What can hang from each mark:
fosu: gebom
kivud: sopusa
gebom: fosu kivud zulev
lufa: zomit
sopusa: kivud zulev
legip: topad
topad: legip matug
zulev: gebom zomit
ridiba: lufa matug
zomit: zulev
matug: fosu ridiba topad

Known rows, with every way that one mark hangs from another:
ridiba[lufa[zomit[zulev]] matug[fosu[gebom] topad]]: [ 0.36  1.12 -0.45  0.96  0.53 -1.70  1.78  1.75  2.00  1.95  0.29  2.58
 -0.42 -0.64  1.70 -1.25  4.70  0.60  1.58 -1.69 -0.95  1.91 -0.47 -0.89
  0.80  1.01 -0.21  0.48 -1.20]
ridiba[lufa[zomit] matug]: [-0.15  1.95 -0.35  0.64 -0.48 -1.53 -0.33 -0.69  2.12  2.59  0.80  2.35
 -0.96  0.58  0.25 -2.63  4.25  1.25  1.51 -1.16 -1.93  1.21 -2.55  0.12
 -0.05  3.71  0.83  2.05 -2.95]
matug[fosu[gebom[kivud]] ridiba topad]: [ 1.10  0.75  0.03  2.41  0.49 -0.40  1.64  2.81  2.31  1.26  0.34  2.81
 -3.48 -1.04  1.46  1.29  1.22  0.51  2.47 -2.48 -0.73  3.01  1.29  0.96
  1.54 -3.30  1.51  1.09 -0.97]
sopusa[zulev]: [-0.10  2.10  0.71  3.00  0.24 -0.80 -0.83  0.52  1.17  1.45 -0.03  2.15
 -2.06  0.31 -0.36 -0.48  2.35  2.77  0.68 -1.40 -0.35 -0.36 -1.67  1.09
  1.15  0.89  2.27  3.32 -0.62]
gebom[kivud zulev]: [ 0.81  1.17 -0.48  1.56  0.60 -0.86 -0.45  0.00  1.88  0.98 -0.50  2.57
 -2.60  0.54 -1.12  0.54  1.97 -0.11  0.67 -1.86  0.53  0.34 -0.65  1.73
  0.25 -0.81  2.02  3.38 -1.72]
topad[matug]: [ 0.34  2.54  0.44  2.40  2.25  0.58  0.35  1.30  2.01  1.55  0.75  2.17
 -2.41  0.53  0.51 -0.37  1.81 -0.12  1.65 -1.29 -1.40  0.97  0.38  0.65
  1.47  2.75  0.80  2.89 -1.49]
zomit[zulev]: [ 0.18  2.29  0.36  2.73  1.97 -0.74 -1.23  0.53  1.50  1.66  0.21  2.23
 -1.82  0.93 -0.47 -0.76  3.38 -0.58  0.67 -2.09 -0.41 -0.21 -0.09  0.75
  0.33  1.07  1.61  2.72 -2.13]
sopusa[kivud zulev]: [ 0.18  1.78  1.21  3.26 -0.09  0.02 -0.48 -0.08  1.05  1.27 -1.00  2.17
 -1.82  0.48  0.03 -1.29  1.49  3.11  0.93 -3.24 -0.32 -0.16 -2.69  1.62
  1.32 -0.04  1.55  3.43 -0.46]
legip[topad[matug[fosu[gebom]]]]: [-0.55  2.12  0.92  1.66  2.77  1.56  2.10  4.06  2.40  0.57  0.38  2.23
 -2.29 -0.22  1.91 -0.01  0.84  0.06  2.53 -1.50 -0.35  2.57  2.33 -0.05
  3.25  0.40 -0.18  1.86  0.09]
legip[topad[matug[fosu[gebom[zulev[zomit]]]]]]: [-0.42  2.16  0.25  0.28  2.60  2.01  1.90  3.66  2.15  0.29 -0.62  2.18
 -1.73 -0.67  1.53  1.51  0.65  0.62  1.34 -0.78  0.71  0.89  2.62  0.17
  3.19  0.34  3.08  0.55  0.35]
matug[fosu[gebom[zulev[zomit]]] ridiba topad]: [ 1.03  1.64 -0.15  1.18  0.35 -0.14  1.28  2.70  2.09  1.33  0.22  2.49
 -2.40 -1.74  1.88  2.18  0.94  1.92  1.14 -0.87 -0.22  0.50  1.78  0.60
  1.98 -1.44  4.37 -0.94 -0.44]
topad[legip matug[fosu[gebom] ridiba[lufa]]]: [-0.40  1.63  0.40  1.42  2.04  0.88  1.89  2.75  1.92  1.89 -0.76  2.80
 -1.04 -0.64  2.51 -1.26  0.71  2.11  2.30 -0.21 -1.72  3.52  1.20  0.17
  2.73  1.96  1.50  1.24 -0.76]
topad[legip matug[fosu ridiba]]: [ 0.26  2.34  0.84  2.47  2.59  1.33  1.28  2.75  2.20  1.40 -0.44  2.24
 -1.43 -0.04  2.82 -0.63  1.10  1.48  1.73 -0.57 -2.30  2.71  0.84  0.26
  2.64  1.01  1.41  1.34 -0.45]
legip[topad[matug[ridiba[lufa]]]]: [-0.75  2.60  0.28  0.37  2.19  1.06 -0.35  1.92  2.63  2.73  0.45  2.27
 -1.03  0.43  1.90 -1.55  2.15  1.86  2.66 -0.92 -2.57  4.13  0.10  0.25
  1.75  4.63  0.82  2.31 -2.73]
topad[matug[fosu[gebom[zulev]] ridiba[lufa]]]: [ 0.00  1.30 -0.55  0.19  1.23 -0.46  1.49  2.03  1.58  1.29  0.11  2.94
 -1.56 -0.48  2.58 -0.44  1.25  1.17  2.63 -0.03 -0.28  2.21  1.25 -0.22
  2.56  2.27  2.02  0.67 -0.77]
kivud[sopusa[zulev[gebom[fosu]]]]: [ 0.48  1.87  1.61  2.59  0.02  0.38 -0.99 -0.80  1.21  0.58 -0.78  2.10
 -2.17  0.13  0.37 -1.12  0.27  3.73  0.17 -1.46  1.54 -1.91 -0.83  0.61
  1.99  1.40  2.77  3.40  0.59]
matug[ridiba topad]: [ 1.14  2.33  0.35  2.56  0.73 -0.62 -0.33  1.49  2.63  2.55  1.30  2.26
 -2.65 -0.57  1.29  0.28  2.01  1.84  1.54 -1.69 -2.47  1.99  0.06  0.94
  0.67  0.79  1.29  1.64 -2.13]
matug[fosu ridiba topad]: [ 1.06  2.24  0.70  2.68  0.53 -0.72  0.87  2.35  2.44  1.99  1.23  2.30
 -2.54 -0.74  2.39  0.00  2.05  0.97  2.18 -1.55 -2.36  2.23  0.45  0.38
  1.46 -0.14  1.22  0.84 -1.23]
lufa[zomit]: [-0.13  2.11 -0.08  2.41  0.91 -1.54 -0.54  0.19  1.75  2.08  0.29  2.11
 -2.57  0.66 -0.31 -1.67  3.32  1.27  1.10 -0.89 -0.84 -0.03 -1.86  1.08
  0.08  3.03  1.07  2.87 -2.66]
lufa[zomit[zulev[gebom[kivud]]]]: [ 0.03  0.86 -1.33  2.58  1.92 -0.78 -0.87 -1.24  1.32  0.99 -1.91  2.19
 -2.30  1.16 -1.29 -1.32  4.44  1.49  0.64 -2.87  1.08 -1.03 -1.23  1.07
 -0.29  0.55  2.06  4.35 -2.36]
sopusa[kivud zulev[gebom]]: [ 0.25  1.50  0.79  3.49 -0.07  0.67 -0.46 -1.19  1.08  0.66 -1.63  1.99
 -2.08  0.03  0.00 -1.54  1.30  5.14  0.88 -3.97  0.41 -1.72 -2.21  1.44
  1.69 -0.43  2.04  4.49  0.31]
gebom[fosu kivud zulev[zomit]]: [ 0.99  1.42  0.65  0.83  0.68  0.84 -0.22  0.09  1.54  0.64 -0.22  2.35
 -2.53  0.34 -1.37  1.19  1.73 -0.34 -0.09 -1.39  1.04 -2.43  0.41  1.33
  1.02  0.36  5.14  2.01 -1.89]
lufa[zomit[zulev[gebom[fosu kivud[sopusa]]]]]: [ 0.54  0.89 -0.04  1.95  1.63 -0.39 -1.14 -1.38  1.25  0.73 -2.00  2.29
 -2.28  1.30 -0.49 -1.61  2.76  0.53  0.12 -2.22  2.23 -1.27 -1.04  0.75
  0.25  1.45  2.00  3.46 -1.86]
fosu[gebom[kivud zulev[zomit]]]: [ 0.50  0.85 -0.75  0.97  0.48  0.24 -0.03  0.59  1.51  0.79 -0.86  2.69
 -2.97 -0.23 -1.78  2.06  0.88  0.18  0.33 -1.90  1.68 -0.67  0.68  1.86
  0.70 -1.95  4.98  1.86 -1.44]
matug[fosu ridiba]: [ 0.25  2.21  0.67  2.47  0.55 -0.70 -0.10  1.50  1.81  1.57  1.07  2.40
 -2.62  0.21  1.74 -0.96  2.03  0.46  2.34 -1.46 -1.58  1.22  0.04  0.38
  1.57  0.12  2.30  1.06 -1.58]

Rows:
[-0.03  2.27  0.39  2.55 -0.32  0.60 -1.58 -1.14  1.09  1.36 -1.95  2.05
 -1.81 -0.05 -0.43 -0.12  0.40  3.90 -0.26 -1.73  1.14 -1.29 -1.34  1.40
  1.14  0.58  5.42  2.64  0.20] | kivud[sopusa[zulev[gebom zomit]]]
[ 0.68  1.48  0.82  1.98  0.85  2.06 -0.17 -0.79  1.66  0.56 -0.54  2.07
 -3.14  0.25 -1.60  0.21  1.66  1.25  0.54 -2.70  0.75 -3.20  1.03  1.08
  1.39  0.13  5.42  3.19 -1.67] | zulev[gebom[fosu kivud] zomit]
[ 0.19  1.54 -1.34  1.72  1.34 -1.49 -0.76 -0.70  1.90  3.00 -0.82  2.21
 -0.97 -0.20  1.15 -2.20  4.88  4.40  1.25 -1.43 -1.33  0.78 -1.27  0.24
 -0.18  4.13  1.52  2.60 -3.00] | matug[ridiba[lufa[zomit[zulev[gebom]]]] topad]
[-0.59  1.87 -0.64  1.12  0.17 -1.98 -1.16 -0.46  1.62  3.29  0.25  2.46
 -1.60  0.60  0.67 -2.79  3.89  2.67  2.09 -0.29 -1.88  1.70 -2.44  0.76
 -0.16  5.00  2.05  2.06 -3.93] | matug[ridiba[lufa[zomit]]]
[ 0.36  1.27  0.33  2.59 -0.42 -0.85 -1.22 -0.03  1.22  1.36 -1.53  2.56
 -2.17  0.75 -0.69 -0.03  0.74  1.01  0.46 -2.00  0.85  2.06 -2.38  1.96
  0.39 -1.04  2.32  3.43 -0.54] | gebom[kivud[sopusa[zulev]]]
[ 0.52  1.52  1.50  1.82 -0.31  0.84 -1.00  0.11  0.85  1.06 -1.39  2.34
 -2.19  0.62 -0.88  0.65  0.62  0.93 -0.18 -1.52  1.43 -0.66 -1.21  1.57
  1.18  0.12  5.45  1.98 -0.68] | gebom[fosu kivud[sopusa[zulev[zomit]]]]
[ 0.54  1.44  1.97  3.12  0.15  1.36 -0.09 -1.00  0.99  0.08 -0.92  1.87
 -2.19  0.12  0.24 -1.74  1.17  5.03  0.79 -3.60  0.89 -3.33 -1.31  0.85
  2.53  0.57  2.31  4.11  0.38] | sopusa[kivud zulev[gebom[fosu]]]
[-0.86  2.48  0.60  0.57  1.98  0.94  0.85  2.80  2.42  2.15  0.40  2.29
 -0.94  0.23  2.98 -1.80  2.25  1.14  3.21 -0.72 -2.49  4.28  0.53 -0.32
  2.50  3.71  0.73  1.51 -1.77] | legip[topad[matug[fosu ridiba[lufa]]]]
[ 1.40  1.67  0.44  1.01  0.41  1.17  2.45  2.87  2.85  0.76 -0.64  2.30
 -0.75 -2.11  1.50  2.25  0.61  1.89 -0.46 -1.30 -0.66  0.70  1.55  0.32
  2.29 -3.37  2.91 -0.53  1.26] | ridiba[matug[fosu[gebom[zulev[zomit]]] topad[legip]]]
[-0.07  2.47  0.79  2.33 -0.40 -0.08 -1.56  0.04  1.03  1.94 -1.33  2.23
 -1.58  0.27 -0.29  0.15  0.77  1.97 -0.16 -0.98  0.41  0.12 -1.85  1.61
  0.76  1.04  4.92  1.69 -0.46] | kivud[sopusa[zulev[zomit]]]
[ 1.47  2.27  0.98  2.25 -0.10 -0.19  1.67  2.07  2.97  1.33  1.80  2.16
 -1.75 -0.79  1.93  0.16  2.48 -0.32  1.58 -2.44 -2.36  1.71  0.29 -0.25
  1.57 -1.47 -0.05  0.81 -0.17] | ridiba[matug[fosu topad]]
[ 0.68  0.96 -0.63  0.73  0.03 -0.02 -0.68  0.21  1.66  1.05 -1.67  2.93
 -2.71 -0.11 -1.27  1.84 -0.72 -0.60  0.00 -1.72  2.39  0.87  0.11  2.14
  0.37 -2.07  4.69  1.27 -1.13] | fosu[gebom[kivud[sopusa] zulev[zomit]]]
[ 0.37  1.18  0.97  2.38  0.25  1.78 -0.34 -0.79  0.84  0.18 -1.22  1.95
 -2.53  0.13 -1.44  0.57  2.07  3.71 -0.01 -2.41  1.41 -3.70 -0.23  1.07
  1.90 -0.23  6.15  3.55 -0.32] | sopusa[zulev[gebom[fosu kivud] zomit]]
[-0.18  1.57 -1.06  0.96  0.64 -1.00 -0.91 -1.80  1.73  1.88 -0.57  2.19
 -0.34  0.71  0.06 -2.90  5.34  2.54  0.90 -2.32 -0.56 -0.75 -1.84 -0.52
  0.05  3.08  1.38  2.89 -2.26] | ridiba[lufa[zomit[zulev[gebom]]] matug]
[ 0.94  1.15  0.69  2.21  1.59  0.64 -1.24 -0.97  1.52  0.47 -1.33  2.45
 -2.38  1.04 -0.67 -0.73  1.33 -0.52  0.18 -3.09  1.98 -1.02  0.42  0.75
  0.73 -0.30  2.37  3.53 -1.20] | zomit[zulev[gebom[fosu kivud[sopusa]]]]
[ 0.88  0.70 -0.60  1.06  0.22 -0.97 -0.53  0.35  1.87  0.84 -1.18  3.09
 -2.93  0.06 -0.82  1.10 -0.73 -0.70  0.60 -1.78  2.32  1.90 -0.13  1.98
  0.44 -2.18  1.87  2.33 -0.88] | fosu[gebom[kivud[sopusa] zulev]]
[ 0.48  2.41  1.31  2.13  1.00  1.83 -0.35 -0.62  1.67  0.91  0.45  1.84
 -2.81 -0.12 -0.73 -0.43  1.60  2.08  0.45 -1.93  0.23 -4.00  1.21  0.50
  1.76  1.93  5.05  2.54 -1.38] | zulev[gebom[fosu] zomit]
[-0.43  1.03 -1.28 -0.10  1.31 -1.44  1.56  1.69  1.37  1.58 -0.58  2.82
 -1.43 -0.23  2.70 -1.31  2.56  2.18  2.60  0.80 -0.02  1.96 -0.13 -0.31
  2.01  4.05  1.83  0.48 -1.49] | topad[matug[fosu[gebom[zulev]] ridiba[lufa[zomit]]]]
[ 1.16  1.35 -0.13  1.61  0.48 -1.10  1.43  2.77  2.30  1.08  0.74  2.67
 -2.54 -1.54  2.37  1.40  0.95  1.81  1.75 -1.06 -0.27  1.51  1.47  0.40
  1.97 -1.61  1.42  0.21 -0.14] | matug[fosu[gebom[zulev]] ridiba topad]
[ 0.67  0.33 -0.64  0.77 -0.67 -1.36  2.58  1.55  2.41  1.77  0.06  2.77
 -1.68 -0.80  0.94 -0.67  3.29  0.48  2.25 -2.07 -0.97  3.18 -0.86  0.11
  0.67 -0.69  0.10  1.23 -1.38] | ridiba[lufa[zomit] matug[fosu[gebom[kivud]] topad]]
[ 0.19  2.45  1.14  2.84  2.73  1.27  1.93  2.70  2.17  1.08 -0.61  2.13
 -1.24  0.00  1.67 -0.86  1.13  0.28  1.14 -0.72 -1.75  1.91  0.70  0.46
  2.44  1.25  0.59  2.43 -0.02] | topad[legip matug[fosu]]
[ 0.85  1.19  0.89  2.42  0.99  1.07  0.00 -0.64  1.87  0.29  0.16  2.20
 -3.43  0.41 -1.03 -0.56  1.58  1.21  1.01 -2.86  0.72 -2.23  0.67  0.89
  1.41 -0.09  2.48  4.29 -1.44] | zulev[gebom[fosu kivud]]
[ 0.05  2.04  1.14  2.83 -0.23  0.95 -0.63 -0.19  0.81  1.51 -1.51  1.99
 -1.73  0.25 -0.45 -0.50  1.55  3.21  0.42 -3.16 -0.23 -1.27 -2.43  1.83
  1.27  0.22  4.46  2.35 -0.79] | sopusa[kivud zulev[zomit]]
[ 0.84  1.52  0.53  1.23 -0.62 -0.55  2.29  2.15  2.67  1.82  1.57  2.69
 -1.36 -1.41  1.64 -0.43  2.01  0.31  2.25 -2.11 -1.73  2.51  0.67 -0.36
  1.64 -0.57  0.09  0.71 -0.41] | ridiba[lufa matug[fosu[gebom] topad]]
[ 0.27  2.39  0.50  2.22  1.90  0.45  0.90  2.25  1.89  1.34  0.96  2.33
 -2.36  0.31  2.75 -0.51  1.84  0.05  2.74 -1.03 -1.97  1.99  0.84 -0.14
  2.36  1.59  1.73  1.02 -1.08] | topad[matug[fosu ridiba]]
[ 0.60  1.93  0.05  1.18  0.18 -0.72  0.98  0.65  3.06  3.15 -0.40  2.17
  0.15 -0.72  0.89 -1.83  3.50  3.28  0.29 -0.81 -3.11  2.79 -2.34  0.53
  0.06  2.88 -0.54  2.23 -1.98] | ridiba[lufa[zomit] matug[topad[legip]]]
[ 0.31  0.73  0.00  2.16  0.50 -0.42  0.70  1.87  1.64  0.85  0.22  2.95
 -3.56 -0.02  0.78  0.42  1.23 -0.04  2.67 -2.41  0.10  1.99  1.02  0.88
  1.65 -3.07  2.58  1.27 -1.34] | matug[fosu[gebom[kivud]] ridiba]
[ 0.51  1.98  1.07  2.61  2.20  0.69 -0.84 -0.39  1.47  0.54  0.31  1.99
 -2.19  0.54 -0.28 -1.21  2.93  1.11  0.39 -2.48  0.74 -3.34  1.18 -0.09
  1.54  1.62  2.23  3.43 -1.25] | zomit[zulev[gebom[fosu]]]
[ 0.95  2.06  0.74  1.33 -0.73 -0.65  1.69  1.38  2.81  2.23  1.50  2.39
 -0.79 -0.87  1.78 -1.12  3.00 -0.03  1.98 -1.88 -2.82  2.55 -0.40 -0.35
  1.09  0.74  0.13  1.13 -0.98] | ridiba[lufa matug[fosu topad]]
[ 0.78  1.11  0.59  2.48  2.07  0.92 -0.58 -0.59  1.43  0.17 -0.55  2.23
 -2.60  0.91 -1.14 -0.60  3.04  0.32  0.57 -3.28  1.33 -2.42  0.97  0.53
  1.11 -0.18  2.54  4.07 -1.54] | zomit[zulev[gebom[fosu kivud]]]
[ 1.81  0.46  0.06  1.26  0.40  0.41  2.80  2.74  3.05  0.12 -0.86  2.69
 -1.24 -1.60  1.18  2.13  0.68  1.07  0.14 -2.27 -0.16  2.49  1.04  0.67
  1.89 -5.50  0.26  1.34  1.16] | ridiba[matug[fosu[gebom[kivud zulev]] topad[legip]]]
[ 0.63  1.48 -0.55  1.18  0.50  0.13 -0.60 -0.15  1.65  1.21 -0.94  2.42
 -2.38  0.31 -1.63  1.41  1.85 -0.07  0.10 -1.81  0.58 -0.71 -0.35  1.90
  0.23 -0.66  4.95  2.23 -2.02] | gebom[kivud zulev[zomit]]
[ 1.00  1.62  0.22  1.47  1.06  0.69  1.64  3.15  2.36  1.41 -1.19  2.44
 -1.39 -2.03  1.96  2.10  0.28  3.29  0.08 -0.37 -0.66  1.12  1.75  1.04
  2.20 -2.04  4.15 -0.44  0.10] | matug[fosu[gebom[zulev[zomit]]] ridiba topad[legip]]
[-0.78  1.67 -0.57  1.37  1.09 -2.27 -0.52  0.45  1.01  2.62 -0.58  2.53
 -0.70  0.91  1.71 -3.12  5.19  0.94  2.05 -0.43 -1.19  1.47 -1.71 -0.17
  0.35  3.86  2.11  1.01 -3.23] | matug[fosu ridiba[lufa[zomit[zulev]]]]
[-0.27  1.83  0.32  0.70  2.67  1.04  2.04  3.83  2.39  0.06 -0.07  2.34
 -1.91 -0.47  2.07  0.72  0.73  0.52  1.88 -0.91  0.64  1.89  2.27 -0.03
  3.23  0.16  0.23  1.62  0.66] | legip[topad[matug[fosu[gebom[zulev]]]]]
